Known rows, with every way that one mark hangs from another:
kefaze{keda{zarap{gazez seli{kefu}}}}: | -35 |  45 |  82 |  19 | -25 |  20 |  76 | -66 |  86 | -33 |  15 |   8 |  -2 | -11 |  26 |  37 |  -7 |   5 |  29 |
seli{kefu zarap{gazez keda}}: | -45 | -11 |  26 |  26 |   5 | -25 |  48 | -39 |  49 |  13 |  25 | -49 |  24 | -55 |  15 |  23 | -18 |   4 | -17 |
kefu{norus seli{zarap{keda{kefaze}}}}: | -39 | -31 |  39 |  63 |  49 | -86 | -14 | -15 | -34 | -38 |  24 | -83 |  88 | -16 | -14 |   1 | -23 |  14 |  52 |
keda{kefaze zarap}: | -22 |  18 |  32 |  40 |  -3 | -44 |  27 | -42 |  -2 | -28 |  -9 |  -9 |  68 |  21 |  24 |   7 | -20 |   2 |  43 |
kefu{norus seli{zarap}}: | -61 |   5 |  32 |  77 |  22 | -71 |  15 | -18 | -16 | -25 |  44 | -72 |  38 |  11 |  -9 |   9 | -17 |  22 |  51 |
seli{kefu{norus} zarap}: | -51 |  14 |  35 |  82 | -10 | -41 |  22 | -50 |   6 |   8 |  52 | -67 |  16 | -61 |   4 |  12 | -31 |  21 |  24 |
keda{zarap{seli}}: | -34 |  44 |  49 |  19 | -27 | -31 |  26 | -44 |  23 | -53 |   6 | -49 |  59 |  37 |   4 |  32 |   0 |  28 |  21 |
seli{kefu soro zarap{keda{kefaze}}}: |  -14 |  -13 |   10 |   44 |   19 |  -79 |    3 |  -46 |  -12 |   -6 |   43 |  -67 |   67 | -110 |   17 |   50 |  -77 |    0 |  -45 |
kefu{norus seli{soro zarap{gazez}}}: | -68 |  13 |  20 |  83 |  14 | -62 |  33 | -34 |  20 | -18 |  74 | -58 |  49 | -20 |   4 |  22 | -15 |  27 |  35 |
keda{kefaze zarap{gazez seli}}: | -23 |  43 |  40 |  23 |  -8 | -23 |  20 | -81 |  55 | -63 | -16 | -16 |  71 |  21 |  22 |  10 |  23 |  16 |  61 |
zarap{gazez keda seli{soro}}: | -11 |  14 |  23 |  18 |  -5 | -14 |   7 | -42 |  67 | -30 |  35 | -52 |  83 | -29 | -11 |  44 |  14 |  35 | -28 |
kefu{seli}: | -26 |   7 |  18 |  50 |  20 | -37 |  22 |   3 |  10 | -20 |  10 | -10 |  35 |  29 |  -7 |  18 | -15 |   7 |  25 |
kefaze{keda{zarap{gazez seli}}}: | -30 |  42 |  76 |  10 | -19 |   8 |  70 | -64 |  79 | -45 |  -1 |  -3 |  19 |  44 |  17 |  23 |  28 |   8 |  48 |
kefu{norus seli}: | -44 |   4 |  37 |  81 |  14 | -28 |   7 |   5 |   4 | -18 |  34 | -32 |  47 |  17 | -19 |   2 |  -5 |  27 |  58 |
kefaze{keda{zarap}}: | -33 |  15 |  67 |  28 | -15 |  -7 |  72 | -24 |  24 | -12 |   8 |   4 |  19 |  42 |  19 |  19 | -12 |  -6 |  29 |
kefu{norus seli{zarap{keda}}}: | -61 | -29 |  49 |  57 |  34 | -72 |  11 |   3 | -24 | -25 |  44 | -94 |  68 |   1 | -18 |  10 | -18 |  25 |  26 |
zarap{keda seli{kefu}}: |  -6 |   7 |  45 |  20 |  -6 |  -7 |  -5 | -29 |  39 | -22 |  14 | -59 |  51 | -50 | -19 |  41 | -19 |  24 | -25 |
seli{kefu soro}: | -17 |  23 |   9 |  62 | -14 | -19 |  21 | -27 |  25 |  13 |  52 | -19 |  25 | -77 |   9 |  49 | -61 |  15 | -38 |
zarap{gazez}: | -24 |  18 |   6 |  40 |  -6 |   1 |  45 | -40 |  63 |   2 |   2 |   5 |  26 |  14 |   9 |  -8 |  30 |   7 |  26 |
pelot{soro}: | -27 |  46 |  -3 |  41 |   2 | -28 |  45 | -14 |  36 |   7 |  -7 | -10 |  26 | -16 | -20 |  36 |  -3 |  11 |   2 |
zarap{gazez seli{kefu}}: | -17 |  46 |  25 |  35 | -20 |  14 |  22 | -68 |  86 | -18 |  14 | -11 |  12 | -41 |   4 |  28 |  13 |  19 |  16 |
keda{kefaze zarap{gazez seli{kefu}}}: | -29 |  46 |  51 |  34 | -12 | -10 |  28 | -82 |  59 | -49 |   0 |  -6 |  48 | -32 |  26 |  21 | -10 |  14 |  50 |

Rows:
| -36 |  47 |  61 |  32 | -32 | -15 |  28 | -48 |  30 | -40 |  19 | -43 |  32 | -17 |  11 |  47 | -33 |  29 |   4 |  keda{zarap{seli{kefu}}}
| -25 |  43 |  40 |  80 | -27 | -13 | -14 | -53 |  30 | -23 |  73 | -67 |  48 | -88 | -16 |  45 | -35 |  48 |  -2 |  zarap{seli{kefu{norus} soro}}
|   0 |  12 |  27 |  16 |  -3 | -33 | -14 | -26 |  28 | -33 |  34 | -75 |  87 | -32 | -15 |  59 | -16 |  36 | -46 |  zarap{keda seli{soro}}
|  -53 |  -14 |   40 |   69 |   -5 |  -54 |   10 |  -27 |   -5 |    9 |   84 | -103 |   59 | -103 |    0 |   42 |  -61 |   35 |  -36 |  seli{kefu{norus} soro zarap{keda}}
| -32 |  46 |  63 |  19 | -23 |  -5 |  65 | -62 |  74 | -44 |  36 | -10 |  39 |  10 |  23 |  49 |  -2 |  18 |  13 |  kefaze{keda{zarap{gazez seli{soro}}}}
|   9 |   6 |  20 |  11 |  14 | -18 | -13 | -60 |  60 | -43 | -20 | -33 |  87 | -16 |  -6 |   7 |  39 |  15 |  31 |  zarap{gazez keda{kefaze} seli}
|   4 |   9 |  32 |  22 |  11 |  -5 |  -4 | -62 |  67 | -30 |  -6 | -20 |  65 | -69 |  -4 |  22 |   5 |  13 |  13 |  zarap{gazez keda{kefaze} seli{kefu}}
|   7 |  13 |  15 |  21 |  13 | -31 | -16 | -63 |  53 | -41 |  14 | -42 | 103 | -48 |  -6 |  33 |  10 |  23 |  -4 |  zarap{gazez keda{kefaze} seli{soro}}
|  -4 | -17 |  13 |  27 |  20 | -15 |  13 | -37 |  46 | -11 | -17 |  -7 |  75 | -13 |   6 | -10 |  22 |   1 |  24 |  zarap{gazez keda{kefaze}}
| -40 |  14 |   5 |  51 |  23 | -91 |  24 | -18 | -16 | -23 |  56 | -55 |  47 | -15 |   9 |  53 | -53 |   5 | -15 |  kefu{seli{soro zarap}}
| -31 | -26 |  15 |  27 |  53 | -74 |  21 | -27 |  13 | -33 |  -1 | -35 |  69 |  -2 |  11 |   6 |  -6 |  -9 |  35 |  kefu{seli{zarap{gazez keda{kefaze}}}}
| -41 |  19 |  63 |  25 | -12 |  11 |  95 | -36 |  68 |  -9 |   3 |  21 |   9 |  46 |  30 |   7 |  12 |  -8 |  44 |  kefaze{keda{zarap{gazez}}}
| -63 |  22 |  23 |  86 | -16 | -35 |  38 | -64 |  41 |  12 |  83 | -57 |  21 | -94 |  18 |  25 | -32 |  30 |   5 |  seli{kefu{norus} soro zarap{gazez}}
| -27 |  11 |  58 |  60 | -14 | -16 | -27 | -30 |  25 | -18 |  70 | -90 |  75 | -96 | -28 |  52 | -39 |  56 | -30 |  zarap{keda seli{kefu{norus} soro}}
|  -6 | -20 |  14 |  20 |  30 | -77 |   4 | -41 | -17 | -18 |  -6 | -65 |  76 | -22 |   7 |  10 | -16 |  -7 |   6 |  seli{zarap{keda{kefaze}}}
| -41 | -24 |  27 |  25 |  39 | -74 |  24 |   6 | -14 | -26 |  22 | -72 |  55 |  10 |  -6 |  32 | -31 |   4 |  -5 |  kefu{seli{zarap{keda}}}
| -18 | -16 |   9 |  23 |  27 | -57 |  24 | -56 |  27 | -14 |  -8 | -45 |  67 | -20 |  15 |  -3 |  11 |  -8 |  20 |  seli{zarap{gazez keda{kefaze}}}
| -33 |  19 |  29 |  39 |  -4 | -24 |  49 | -54 |  42 | -27 | -13 |  11 |  58 |  22 |  33 |  -8 |  10 |   1 |  59 |  keda{kefaze zarap{gazez}}
| -20 |  45 |  69 |  22 | -23 | -28 |  42 | -49 |  31 | -46 |  40 | -33 |  46 |   7 |  15 |  65 | -30 |  15 |  -2 |  kefaze{keda{zarap{seli{soro}}}}
|  -21 |  -24 |    9 |   37 |   54 | -106 |   -6 |  -13 |  -34 |  -38 |   34 |  -69 |   95 |  -40 |    7 |   45 |  -63 |   -2 |  -15 |  kefu{seli{soro zarap{keda{kefaze}}}}
| -18 |  37 |  76 |  13 | -17 | -13 |  49 | -47 |  37 | -48 |   5 | -24 |  31 |  41 |   8 |  39 |   0 |   6 |  28 |  kefaze{keda{zarap{seli}}}
| -38 |  23 |  -7 |  44 |  -3 | -58 |  46 | -62 |  43 |   0 |  44 | -45 |  39 | -29 |  25 |  28 |  -9 |   8 | -12 |  seli{soro zarap{gazez}}
| -43 |  26 |  12 |  46 |  -5 | -28 |  60 | -63 |  54 |  14 |  26 | -23 |  -6 | -47 |  26 |  18 | -12 |   0 |   9 |  seli{kefu zarap{gazez}}
| -26 |  40 |  49 |  71 | -21 |   0 | -10 | -53 |  36 | -20 |  37 | -56 |  34 | -56 | -20 |  19 |  -8 |  41 |  32 |  zarap{seli{kefu{norus}}}
| -14 |  43 |  52 |  34 | -14 | -32 |   8 | -69 |  18 | -53 |   1 | -30 |  56 | -37 |  16 |  35 | -39 |  14 |  30 |  keda{kefaze zarap{seli{kefu}}}
| -42 |  54 |  42 |  27 | -27 | -21 |  39 | -58 |  62 | -49 |  39 | -38 |  68 |   7 |  20 |  46 |   1 |  39 |   5 |  keda{zarap{gazez seli{soro}}}
| -26 |   7 |  63 |  53 |  -9 |   1 | -19 | -31 |  31 | -20 |  37 | -78 |  58 | -63 | -30 |  25 |  -6 |  45 |   7 |  zarap{keda seli{kefu{norus}}}
| -39 |  17 |  31 |  95 | -21 | -14 |   9 | -30 |  17 |  13 |  76 | -40 |  35 | -86 |  -3 |  29 | -49 |  37 |  -4 |  seli{kefu{norus} soro}
| -25 |  47 |  31 |  33 | -12 | -42 |  18 | -76 |  47 | -61 |  18 | -25 |  87 | -14 |  27 |  35 |  -3 |  24 |  28 |  keda{kefaze zarap{gazez seli{soro}}}
